Each row comes from the steps of one path. Every step used is in the known rows, and no mark comes twice. Write the path behind each row, first mark first.
Known rows
sogelid foti pogu: [-2.68  2.25 -0.54  3.62 -3.18  4.04 -0.46 -0.09  1.23 -4.49  2.20 -4.68
 -3.36 -1.47  0.27 -1.03 -0.96  4.90 -0.68 -5.09]
kuzula sogelid foti pogu gosage: [-2.18  1.55 -1.58  0.02 -3.10  1.91  0.54  4.00 -1.22 -0.50  1.30 -0.65
 -2.11  2.62  2.50  2.53  2.11  6.18  0.41 -2.65]
gosage daset mumef pogu kuzula sogelid foti: [ 3.37  0.59 -0.08  0.96  1.91 -0.24 -3.69  7.22  7.19  0.55  0.59  2.79
  3.83  2.90 -4.21 -0.40  0.55 -3.78  0.42  0.56]
mumef pogu gosage sogelid foti: [-1.45 -2.77 -1.28  2.65 -0.88 -0.40 -2.01  0.86 -2.01  1.94 -3.28  2.23
  3.19  0.84  1.55  1.11  1.34 -6.25 -0.12  1.90]
pogu gosage sogelid: [-1.40 -2.51 -0.84 -0.49 -1.90 -1.99  0.37 -6.27 -5.87  2.37 -5.20 -0.42
  0.75 -0.98  4.10  1.16  3.23 -3.53  1.47  2.48]
pogu kuzula sogelid: [ 4.09  1.50 -0.80 -0.11 -1.54 -1.29 -2.38  2.50  3.22 -0.28  1.38 -3.01
 -1.30 -0.44 -2.38  1.53  3.31  2.42  2.13 -1.56]
sogelid kuzula: [ 2.20  3.78 -2.02  0.65 -1.04  2.40 -1.36 -4.01  3.18 -3.17 -0.29 -1.08
 -0.30 -4.07 -2.51 -3.68 -1.52  5.32  1.08 -2.90]
kuzula sogelid foti pogu gosage daset: [-1.91 -2.13 -1.71 -0.24  0.78  0.62 -0.34  1.95 -0.95  1.19 -3.38  2.71
  0.40  0.40  1.01  1.05 -0.90  1.07  3.11 -0.44]
kuzula sogelid mumef pogu foti: [-1.39 -0.73  1.23  0.43 -0.96 -2.25 -0.76  2.76 -0.24  1.42  3.64 -0.80
  0.94 -2.50 -1.20  2.65  0.74  0.89 -0.08 -2.01]
gosage sogelid foti pogu: [-2.32  1.23  0.05  4.73 -3.91  2.50 -1.64 -2.35 -1.67 -2.99 -0.62 -2.65
 -2.43 -3.14  0.21 -0.30  0.21  3.29 -0.71 -1.49]
mumef pogu: [-2.38 -4.77  1.86  1.14  1.67  2.51 -1.16 -2.75 -3.37  0.53  2.13 -4.87
 -2.75 -3.41  2.32  1.84 -3.75 -5.33 -2.17 -2.69]
mumef pogu gosage daset kuzula sogelid: [ 5.26 -0.35  0.14 -1.66  4.21 -2.98 -1.79  3.11 -1.28  2.20 -0.92  0.10
  0.04  0.49 -2.52  1.48 -1.12 -2.70 -0.24  2.60]
foti pogu kuzula sogelid mumef: [ 0.35  3.50  0.28  0.86 -2.13  0.64  1.32  4.68  0.61 -4.34  2.76  1.82
 -4.10 -0.52 -3.49 -0.69 -0.07  9.00 -0.03 -1.14]
daset gosage sogelid foti pogu: [-2.56  1.45 -0.36  4.52 -2.84  4.54 -1.15 -1.98 -0.20 -3.41 -0.74 -1.25
 -1.00 -0.98  1.59 -0.89  1.14  3.61 -1.73  1.07]
kuzula sogelid mumef pogu gosage daset foti: [ 1.04 -0.89 -1.23 -4.09  2.68 -2.38  1.85  1.64  1.72  3.75  0.30  4.90
  4.72  2.48 -0.88  0.17 -0.82 -7.26  1.70  3.98]
gosage daset foti pogu kuzula sogelid: [ 3.77  1.23 -0.60 -0.33 -0.87 -1.45 -1.51  1.91  5.49  1.19  1.73 -0.26
  0.09 -0.84 -3.34  1.23  1.47  3.83  3.09  0.04]
daset mumef pogu: [-1.16 -1.31  3.80 -1.90  2.43  2.84 -0.07 -2.90 -0.74  0.19  3.62 -4.35
 -1.48  0.24  2.16 -0.02 -2.87 -6.01 -4.37 -1.39]
pogu gosage: [-2.11 -1.12 -2.05 -2.69 -0.82  0.06  2.76 -2.28 -1.47  0.80 -1.11 -2.92
 -0.55  2.64  5.03  0.48  1.80 -0.79  1.80 -3.13]
gosage daset mumef pogu: [-1.44 -3.74  3.46 -2.03  4.82  2.20 -0.41 -3.66 -0.52  1.51  0.69 -1.43
  0.31 -0.53  1.46 -0.74 -4.80 -8.50 -2.62 -0.06]
kuzula sogelid: [ 2.68  3.20  0.07 -0.42 -2.47  0.60 -2.99  0.94 -2.99 -2.03  1.52 -5.59
 -3.16 -2.28 -1.31  2.72  2.98 -0.58 -0.30 -0.64]

Write each row's path
[ 1.28 -1.64  2.11  0.62  4.65 -0.26 -0.58  3.62 -3.41 -0.72  1.32  2.68
 -1.84 -1.96 -3.50  0.03 -5.66 -2.95 -3.04  2.33] : gosage daset kuzula sogelid mumef pogu
[ 0.25  3.13  0.83 -3.75  1.18  1.10  0.68  1.42  2.46 -0.21 -0.66  1.97
  1.80  4.89  0.31 -1.42  0.90 -0.62 -0.13  0.83] : kuzula sogelid foti pogu gosage daset mumef
[-2.92 -2.68  1.04  1.34  0.08 -1.10  0.43 -1.41  0.03  1.87  0.48  1.69
  3.75 -1.45  1.51  0.68  1.24 -1.32 -0.68  1.93] : daset gosage sogelid mumef pogu foti
[-1.35 -0.85 -0.43 -0.79 -3.12 -1.61  1.60 -6.50 -3.83  2.98 -2.46  0.11
  0.69 -0.61  3.68  1.31  2.95 -0.31  1.03  2.93] : daset foti pogu gosage sogelid
[ 1.55  0.85  1.13  0.33  0.77 -4.10 -0.29  3.34  2.02  1.24  3.68 -0.85
  1.63 -1.13 -2.92  0.82  0.31  1.28 -0.70 -1.27] : daset kuzula sogelid mumef pogu foti
[ 0.79  3.16 -1.67 -0.11 -1.43  0.09  1.12  4.52  1.06 -0.70  1.24 -0.88
 -1.43  4.04  0.74  0.68  1.60  6.73 -0.13 -2.01] : daset kuzula sogelid foti pogu gosage
[ 1.71  3.17 -0.52 -0.48 -0.31 -1.19  1.72  4.16  3.91 -2.14  1.81  4.76
 -0.08  0.23 -4.89 -1.87 -0.61  4.88  1.60  1.36] : gosage daset foti pogu kuzula sogelid mumef
[-1.36 -1.34  2.46  0.96  0.94  2.13 -0.99  3.54 -5.66 -1.54  3.47  0.45
 -3.90 -2.73 -1.13  2.43 -3.57 -1.54 -3.72  0.52] : kuzula sogelid mumef pogu
[ 4.12  3.15 -0.34 -0.35 -2.67 -0.86 -1.26  2.39  5.26  0.17  4.02 -2.60
 -1.31 -0.12 -2.85  1.73  3.03  5.83  1.59 -1.05] : daset foti pogu kuzula sogelid
[-3.98  0.50  0.14  0.55 -2.47  0.02  3.52 -2.51 -6.63 -2.16 -2.52  3.96
 -2.44 -0.85  1.77 -0.99 -0.16  4.22 -0.60  2.00] : foti pogu gosage sogelid mumef
[-2.75 -2.98  1.39  1.53 -0.88 -3.14 -0.04 -1.79 -1.27  2.29  0.66  0.35
  2.36 -3.62  0.17  1.26  0.35 -1.49  0.29 -0.67] : gosage sogelid mumef pogu foti
[-2.38 -5.95  0.62  0.12 -0.09 -1.23 -0.38 -5.27 -7.62  4.56 -3.98  0.77
  0.23 -1.99  4.60  3.10  0.47 -5.47 -0.21  3.07] : mumef pogu gosage sogelid
[-0.63  0.61  0.60 -5.68  2.86  0.00  2.75 -4.17  2.36  0.64 -2.33  0.04
  2.66  4.60  2.62 -3.33  0.18 -5.20  0.90 -0.14] : pogu gosage daset mumef
[ 2.07 -2.20 -0.80 -1.54  6.97 -3.26  3.26  0.00  1.52  0.83 -2.86  2.99
  1.80  2.33 -1.23 -4.30 -5.19 -3.22  0.21  0.99] : sogelid mumef pogu gosage daset kuzula
[ 3.79  0.00  2.09 -1.34  0.81 -0.33 -2.50  3.48  3.08  1.49  3.55 -1.41
 -0.82  0.84 -2.06  2.31  1.22  0.07 -0.99  0.02] : daset mumef pogu kuzula sogelid
[-0.42 -0.74 -0.34  1.31 -0.57  2.08 -0.82 -7.52 -3.04 -0.99 -4.48 -1.26
  1.71 -1.10  3.47 -0.90  3.51 -4.70 -1.12  5.90] : daset gosage sogelid
[ 2.71  0.61 -2.21 -0.02  4.34 -2.45  2.02 -0.03  4.82 -0.41 -3.17  0.48
  2.10  3.01 -1.36 -4.66 -2.75  0.21  1.62 -1.10] : sogelid foti pogu gosage daset kuzula
[-0.57 -0.12 -2.56  2.04 -2.23 -1.09 -1.29 -0.08 -0.58  0.31 -4.29  1.27
  3.54  1.64  1.18 -0.51  3.61 -4.68  1.32  1.30] : pogu gosage sogelid foti
[ 1.94  2.71 -1.90 -0.27 -2.59 -0.09 -0.12 -5.51  1.26  1.50 -2.04  4.43
  2.42 -2.74 -1.11 -1.77  0.77  6.64  1.51  2.67] : daset foti pogu gosage sogelid kuzula
[-2.64 -2.77  1.49 -4.29  2.05  1.34  2.49 -1.04 -1.59  3.01  1.70 -0.94
 -0.10  4.35  5.35  1.44 -0.78 -3.68 -1.95 -1.27] : daset mumef pogu gosage
[ 0.53 -5.18  1.65 -1.30  4.78 -0.44  0.58 -1.60  7.20  2.91  0.17  0.64
  2.25  1.31  0.13 -2.21 -3.45 -3.59  1.00 -1.90] : gosage daset mumef pogu kuzula
[ 2.13  3.63 -0.44  3.12 -0.40  1.17 -2.21  3.46  2.12 -3.36  0.88 -1.78
 -1.98 -1.01 -3.87 -1.00 -1.23  4.87 -0.50 -1.32] : gosage daset kuzula sogelid foti pogu
[-3.84  0.33 -1.92  0.27 -2.46  2.37  2.20  1.29  0.04 -0.71  0.55 -1.27
 -1.63  2.90  3.91  0.61  0.78  5.12  0.84 -4.20] : sogelid foti pogu gosage
[-1.61  1.40  0.33  1.48 -1.73 -0.50  1.60 -3.75 -5.14 -3.72 -2.68  1.65
 -1.35 -2.84 -0.85 -2.58  0.03 -1.31 -0.87  2.31] : gosage sogelid mumef
[ 1.72  3.42 -0.55  0.02 -1.30 -0.68  1.02  4.82  1.40 -3.79  1.65  2.00
 -1.95  0.30 -3.76 -1.11  0.89  4.58  0.48 -0.38] : pogu kuzula sogelid mumef
